Every row comes from one small tree of marks. The marks that hang from a mark follow it in brackets, in alphabetical order. Every link used is in the known rows. Which tree was each row made from?
Known rows:
duneb(fipo(davor(ruzupam(senap)))): [ 12.1   1.7  -9.3  -2.3 -36.7  17.3  11.8 -19.9   6.9 -14.8  -2.0  36.8
   8.9 -38.9  16.9 -15.8  15.4   5.7 -12.4   0.0  -0.3  14.3   3.9 -27.2
   7.5  -6.2  -9.5 -11.4  -8.0   8.2  20.1  -8.1  -8.1]
ruzupam(duneb(fipo(davor)) fotem senap): [-19.5  -6.9 -26.3  25.5  -4.3  11.2 -19.3 -18.9   5.3   6.9 -24.6  82.9
  34.3   3.0   7.1  -6.3   6.2   3.0  -6.1 -16.2   7.1  12.3   1.9 -31.3
  16.5 -17.4  -2.9  -2.1   5.4  12.4  25.7   3.8  -6.1]
fipo(duneb fotem): [ 10.2  -3.1 -17.1  -4.8 -14.9  22.6 -16.8 -27.0  -0.6   4.0  -7.3 -37.1
  16.4 -55.5  -4.5   2.6 -19.9  -2.8 -18.7 -21.4   0.2  -0.8  11.2 -33.7
  15.8   8.0   1.1 -15.7   1.8   4.7  -5.3  -2.3  -4.3]
davor(fipo fotem ruzupam(duneb senap)): [ 16.3 -18.6 -31.3  14.9 -29.3  10.8  13.7 -29.6  12.5  39.3 -36.4  39.6
  25.2 -39.2  22.3 -17.6   9.3  24.3  -2.7 -24.9  -1.0   2.1   4.2 -61.6
   7.9  -5.6  -5.0  10.6   0.0  -1.3  23.3 -24.1  -2.2]
senap(fipo(duneb) fotem): [ 46.7  -1.8 -26.2 -10.5 -14.8  17.0   4.1 -19.5  23.6 -18.3  -0.3 -32.9
  11.0 -56.5  -0.7 -13.5  -5.5   4.5  -9.5 -15.5 -12.8 -14.6   0.7 -35.9
  -3.6  11.1 -11.7  -9.5  -0.7  -3.0  -4.1  -9.7  -2.9]
fipo(davor fotem): [  0.5   5.0  -5.8   3.1 -10.0  14.9 -26.5 -23.6 -10.3  -3.5  16.4 -26.5
  16.7 -44.0   0.8   3.4 -10.5  -1.0 -13.1 -13.0  -1.2   8.2  10.8 -16.7
   8.5   4.3  -2.2 -24.1   5.9   4.6   3.3  -6.2 -11.4]
fotem(ruzupam(senap(fipo))): [ 17.3   9.7  -6.0 -29.8 -11.5  -1.8   5.7 -14.0  10.9 -18.8  -8.7  33.3
  15.9  38.2   9.6   6.0  -3.7  -0.1   1.3  12.0 -15.0 -12.2   1.4 -22.5
  -8.8  -4.6   1.7  -7.1  -7.7   0.3  11.1   2.5   0.1]
duneb(fipo(fotem(ruzupam))): [ 21.5   2.0  -4.1 -18.3 -25.3  12.6   4.9 -18.6   7.9 -23.9   0.4   6.2
  10.1 -16.6   8.3  -2.8  -2.7  -8.3 -11.0  -8.6  -8.8   8.3   2.6 -24.6
   0.1   0.3   2.9 -12.2 -28.0   4.1  10.7   8.0  -5.6]
duneb(fipo(davor fotem)): [ 15.9   3.2  -4.9   3.9 -22.7  22.2 -10.1 -22.0   2.0 -20.9  14.7  -1.1
   8.3 -52.9   7.7  -8.3   1.2  -3.2 -17.6 -10.9  -0.2  19.3   6.4 -21.2
   8.6  -1.2  -5.2 -18.4 -12.2   7.2  13.2  -2.1 -12.7]
davor(fipo ruzupam(duneb senap(fotem))): [ 20.4 -13.7 -24.4   4.3 -22.0   8.6  21.2 -23.1  14.8  32.8 -23.1  37.3
  17.2 -33.3  21.0 -11.7  12.2  23.6  -4.8 -19.2  -6.2  -5.0   2.4 -61.0
   9.6  -4.2  -0.7   5.4   6.1  -0.9  19.2 -14.4  -1.2]
fotem(ruzupam(duneb(fipo))): [ 10.4   1.6   1.1 -30.3 -24.4  10.6  13.7 -15.0  20.0 -24.8 -17.2  44.3
  18.8  26.3   7.3   2.1   1.4  -5.8  -6.0   3.1 -11.2  -9.6   1.0 -19.8
   0.8  -8.8  -4.1  -8.3 -21.9   5.6   5.8  15.1  -2.2]
davor(fotem ruzupam(senap(fipo(duneb)))): [ 21.8  -9.3 -37.4   3.1 -31.0  10.3   8.0 -28.7   7.3  13.7 -35.7  13.1
  24.4 -55.0  12.0 -19.4   2.3  16.4  -3.0 -16.3  -3.3  -6.3   3.7 -49.7
  -1.6   3.1  -4.6   1.1  -7.1   0.1  12.5 -26.2  -0.9]
fipo(davor duneb fotem(ruzupam)): [ 11.7  15.0   4.9  -7.6 -27.6  11.9 -16.4 -26.9  -8.7 -12.7 -13.1 -28.3
  25.5 -55.6 -10.3   4.6 -15.4  -6.3 -23.6 -20.8   2.7   0.9  12.4 -21.5
  10.3   8.7   0.0 -35.9 -11.2  11.1  -6.1  -1.8 -12.5]
duneb(fotem(ruzupam(senap))): [ -7.5   8.9  -1.7 -10.2 -19.9   3.1   1.2 -15.0  -8.1  -8.5 -12.3  32.4
  37.0  21.0   7.5  10.6 -12.3  -9.4   6.6   0.0 -11.6   3.2  -2.8 -14.1
  -2.5  -3.0  -4.6 -17.1  -1.8   3.6  16.5   1.3   2.7]
davor(fotem): [  0.9 -12.9 -26.6  -5.2 -14.5  13.8  -6.1 -22.8   8.5  -0.3  -4.3  -7.0
  27.4 -17.0  11.7  -2.7 -12.8   1.7   3.3  -7.0  -8.8  -1.6   5.3 -27.4
  -4.8   4.4 -12.3  -4.3   2.4  -3.2   7.6 -16.3  -0.6]
fotem(ruzupam(duneb(fipo(davor)) senap)): [ -0.5   7.8  -3.0 -17.6 -19.8   5.0   2.3 -16.1   9.6 -14.8 -18.5  73.3
  25.0  24.0   8.9   4.2   2.3  -0.4  -6.1   0.8  -4.2  -1.7   1.9 -21.1
   3.2 -10.5  -4.4 -10.6 -11.6  10.4  16.2  10.6  -5.5]
fipo(davor fotem(ruzupam(senap))): [ -5.2  15.2  -2.4  -5.6  -9.2  -0.7 -20.5 -22.2 -15.8  -2.2  -1.5   7.7
  26.6 -15.2   0.7  12.7 -13.0  -3.1 -10.1 -12.9  -1.6   3.9   8.8 -17.0
   1.3   2.1   5.8 -27.0  -3.5   7.0   8.8  -0.6  -9.8]
duneb(fipo): [ 18.4  -6.1 -10.8 -14.9 -23.0  23.6   9.5 -16.8  18.3 -23.3   9.6  19.6
   3.8 -11.9  14.6  -9.4   5.3  -2.8  -7.9   4.9  -8.7   9.6   2.0 -22.8
   2.9  -5.7 -11.0  -3.9  -9.1   2.7  13.3   3.2  -3.0]

Write each row's tree:
[ -2.3   1.7   2.8   4.9 -32.1  16.9  -0.4 -22.8   0.7  -3.9 -10.6  15.9
  26.6 -39.4   3.3  -9.3   6.3   5.5  -9.7  -6.3  -1.1   1.5   4.6 -21.2
  11.9  -7.5 -12.2 -19.0   3.1   7.5   5.9  -8.0  -7.3]  fipo(davor(ruzupam(duneb(fotem))))
[  9.1  17.1  11.5  -2.1 -41.2  17.2  -6.6 -21.9  -6.1 -20.4 -13.9  -5.3
  35.4 -43.3  -7.9  -1.4 -10.6 -11.0 -14.0  -8.8   0.6   5.8   5.5  -9.4
  10.2   2.3 -16.3 -38.6   0.4  12.1   1.4  -6.4  -7.8]  fipo(davor duneb(fotem(ruzupam)))
[  6.8  -2.8 -17.2 -25.9 -10.0   1.7  11.0 -14.5  14.2 -10.0 -10.6  13.8
  31.4   3.1   5.8   6.8 -11.4  -1.9   2.6 -13.0 -16.9 -20.8  -1.0 -25.3
  -6.2   4.0  -1.9 -11.5  -7.4  -0.6  -0.6   4.8   0.0]  senap(fotem(ruzupam(duneb)))
[ 12.9   0.5 -17.2  -0.1 -33.0  14.8  15.3 -19.5   6.2 -11.3   0.2  32.0
  14.6 -53.4  16.7 -17.1  12.9   6.9  -9.6  -8.8  -2.8  11.9   1.0 -32.5
   3.6  -2.7  -8.8 -14.0  -8.9   7.2  18.7 -11.2  -8.5]  duneb(fipo(davor(ruzupam(senap(fotem)))))
[  3.0   7.8 -14.0  -1.3 -32.0  11.1 -11.6 -26.4  -1.1  -4.6 -23.7   7.1
  37.5 -48.6  -1.7  -3.2 -12.5  -0.8 -10.9 -15.4   3.9   1.8   9.3 -24.1
   3.2   6.2 -13.1 -25.7  -0.6   9.5   5.0 -17.2  -9.1]  fipo(davor(fotem(ruzupam(senap))) duneb)
[ -8.0   2.4 -16.8  13.3 -31.6  12.3  -2.7 -26.9  -5.3   9.2 -32.5  12.2
  32.0 -55.4   1.3 -10.7   2.1   5.8 -15.2 -15.8   9.5   4.6  10.1 -33.4
  18.1  -2.4  -0.9 -23.3  14.4  12.7   7.2 -16.0  -6.5]  fipo(davor(ruzupam(fotem senap)) duneb)
[ 10.3  -9.8 -14.0  -3.5 -12.4  24.0  -8.9 -21.0  16.0  -7.7  -5.5  28.3
  11.0 -19.5   6.7  -3.3  -1.2   0.1 -15.0 -13.3  -1.6   6.6   3.0 -29.8
  14.2  -7.6  -6.1  -0.6 -11.3   5.4   8.0   9.9  -5.7]  ruzupam(duneb(fipo(fotem)))
[-17.6  -4.4 -19.2   8.9  -3.3  14.7 -17.3 -18.9  -0.6  13.9 -16.4  63.9
  34.4  12.0   7.2   8.5 -11.2   3.3   2.7  -7.5  -1.5   4.5  -0.3 -25.7
  13.3 -12.0 -11.8  -0.7  14.7   6.8  18.4   4.0   1.5]  ruzupam(duneb(fotem) senap)
[ 12.8   8.0   3.4  12.6 -37.4  24.8  -1.1 -17.4  -0.3 -29.2  12.0  16.9
  22.4 -46.0   7.1 -13.6   4.1  -9.1  -8.6  -5.6  -2.6  25.8  -1.8  -9.6
   6.7  -5.5 -21.3 -21.7 -11.3   9.0  20.9  -7.7  -8.5]  duneb(fipo(davor) fotem)
[  3.4  -3.6 -12.6   3.0 -33.1  11.6   2.3 -26.5  -0.5   2.9 -10.7  -6.6
  27.3 -55.3  10.7 -12.7   1.8   8.0  -5.4 -10.6  -2.8   1.3   7.4 -24.0
   1.4   2.1  -9.1 -17.7   0.2   2.8   7.2 -23.8  -7.3]  fipo(davor(fotem ruzupam))
[ 21.3  -9.4 -14.6  -2.2 -25.7   9.4  24.4 -22.1  10.0  26.4 -13.2  20.9
   6.1 -18.6  25.3 -11.1  12.7  19.2  -5.1  -4.4  -7.0   4.2   6.4 -52.1
   7.9  -6.1   2.7   2.2  11.1  -2.2  20.8 -17.5  -0.1]  davor(fipo ruzupam(senap))
[ -7.6  -0.2  -8.1   5.3 -26.2   8.3   0.0 -21.8  -0.8  -1.6 -10.5   1.4
  26.5 -27.1   6.1 -10.4   7.0   3.8  -7.8  -6.9  -1.7   1.7   7.7 -20.6
   8.7  -3.7   0.3 -22.0   7.0   5.3   7.4 -11.6  -6.6]  fipo(davor(ruzupam(fotem)))
[ -6.7   4.2 -11.9  -0.4 -17.0   4.7 -13.6 -21.8   0.6  -4.4 -14.1  33.9
  38.0 -11.2   4.8   2.3  -7.8   2.6  -1.9  -8.7  -2.2  -1.3   5.9 -17.8
   0.1  -1.1 -11.1 -17.3  -0.8   5.8  11.1 -12.6  -7.9]  fipo(davor(fotem(ruzupam(duneb senap))))
[ 11.7  -2.7 -18.4   6.9 -36.9  16.2   8.9 -23.9   5.6  -8.5 -11.2  32.4
  19.1 -51.7  18.4 -19.3  11.8   7.4  -8.6  -9.7   0.9  16.7   3.0 -30.3
   3.1  -3.4 -12.2 -10.8 -14.4   7.2  22.9 -18.7  -8.4]  duneb(fipo(davor(fotem ruzupam(senap))))
[-18.2 -14.1 -33.6  18.8  -2.1  11.0 -13.2 -17.6   9.2  10.3 -31.3  81.6
  31.0  19.5  10.6  -4.4   3.2   2.0  -2.3 -16.4   3.2   8.1   0.7 -36.3
  16.5 -17.2  -0.4   5.9   5.5   9.4  25.2   6.2  -0.9]  ruzupam(duneb(fipo) fotem senap)
[ 37.2  15.5   3.2 -11.0 -16.0   6.5 -13.8 -20.1   3.8 -28.5   6.5 -20.8
   7.7 -26.7  -2.9  -3.1  -0.9  -1.3 -14.5  -5.4 -10.6  -5.9   5.6 -16.3
  -5.4   1.9   0.7 -21.9 -15.5   0.7   1.5  -3.7 -11.2]  senap(fipo(davor fotem(ruzupam)))
[ 36.7   4.2  -6.4   2.1 -19.1  13.9 -12.9 -25.3   7.0 -12.1  -1.9 -15.5
   4.7 -54.0  -0.9 -13.9   8.5   9.8 -18.9 -12.3  -3.0  -4.2   6.5 -30.5
   6.5  -2.5  -2.5 -10.9 -12.6   2.3   1.3  -9.9 -11.4]  senap(fipo(davor(ruzupam(duneb)) fotem))
[ 16.4  -2.1 -14.8   3.9 -29.3  21.6  -1.3 -20.9  10.5 -21.3   6.4  14.0
  15.5 -46.6  11.7 -15.5   4.2  -0.9  -9.3  -6.0  -2.5  16.6   4.0 -21.0
   1.4  -0.8 -18.7 -12.4 -11.6   5.1  16.3 -12.8 -10.2]  duneb(fipo(davor(fotem)))
[-17.4 -11.2 -29.3   1.4 -16.1   1.1   7.6 -21.0  -2.0  21.2 -31.2  35.4
  29.5   1.1  13.7  -4.8   3.4   8.5   2.2  -8.1  -3.9  -3.3   3.9 -38.5
   5.9  -7.5  11.1  -2.3   9.6   3.5  15.7  -9.0   2.9]  davor(ruzupam(fotem senap))
[ 20.6  15.9  -2.3 -22.3 -20.5   1.7   1.4 -17.5   7.0 -20.4 -14.5  29.3
  18.1   5.6   1.6   2.9  -3.2  -0.3  -7.3   4.7  -7.9  -8.4   4.8 -20.6
  -3.4  -1.6  -3.4 -17.0  -5.0   5.7   7.0  -0.5  -4.5]  fotem(ruzupam(senap(fipo(davor duneb))))
[ 12.3  10.8  -3.3  -3.0 -26.2   9.8  -6.1 -20.2  -2.3 -17.5   1.3  25.7
  15.6 -29.0   8.2  -2.6   0.4  -4.6 -14.2 -10.5  -2.0  15.1   4.1 -21.6
   3.9  -1.9   0.4 -20.6 -20.5   9.2  17.8   0.4 -11.4]  duneb(fipo(davor fotem(ruzupam(senap))))
[ -5.7 -14.7 -22.3  11.4 -10.1  17.4  -6.1 -17.9  18.6  -6.7 -21.7  48.2
  27.8   7.4   4.1  -9.4   5.5  -3.3  -7.0 -13.9   0.2   3.2   0.9 -29.8
  13.5 -14.8  -2.3   0.4  -5.6   7.0  13.5   7.7  -2.7]  ruzupam(duneb(fipo) fotem)
[ 36.8   5.3  -5.7   2.8 -32.5  16.9   0.9 -23.7  12.3 -17.0 -17.0 -15.4
  12.9 -58.0  -4.4 -22.0  11.7   6.1 -19.2  -7.9  -1.4  -5.8   7.3 -31.2
   6.4  -2.8  -6.5 -16.3  -2.0   4.7  -0.1 -14.3  -9.3]  senap(fipo(davor(ruzupam(fotem)) duneb))
[ 39.1  -5.1 -11.9  -7.5 -36.2  12.9  15.3 -25.9  16.4   2.6 -24.1 -14.2
  25.8 -33.8  10.2 -11.2  -6.2   3.2  -8.6 -19.8  -7.9  -1.8   6.5 -43.0
  -2.7   6.7  -8.3 -10.9 -11.9  -1.5   8.7 -21.5  -4.1]  davor(fipo(duneb) fotem(ruzupam))
[ 33.9   7.1  -5.4  -6.1 -18.9  10.9  -8.7 -19.8  16.9 -25.6  -7.3   4.5
  17.0 -19.3  -0.1 -11.3   4.1   3.6  -7.0  -3.5  -9.6 -10.6   3.6 -22.1
  -5.7  -2.7 -14.4 -11.9 -10.8   0.4   4.3 -11.1 -10.0]  senap(fipo(davor(fotem(ruzupam(duneb)))))
[ 21.1  -3.3 -35.1  -6.1   1.1   5.0  -4.6 -15.6  11.7  -0.6   4.9  20.1
  14.6 -13.9  12.5  -1.1  -4.0   9.6   3.6  -4.7 -12.0  -7.6  -0.1 -32.3
  -6.6   4.0  -6.3   0.7  10.4  -3.7  14.1  -7.8   0.2]  ruzupam(senap(fipo fotem))
[ -6.7   1.2 -12.7  19.7 -21.1  20.6 -13.8 -19.0   0.3  -2.2 -13.2  78.6
  29.6 -17.4   8.6  -4.8   2.8   0.7  -6.6  -9.1   4.7  19.3  -1.9 -21.9
  16.3 -14.2 -19.9  -7.6   1.5  12.5  26.2   0.4  -6.0]  ruzupam(duneb(fipo(davor) fotem) senap)
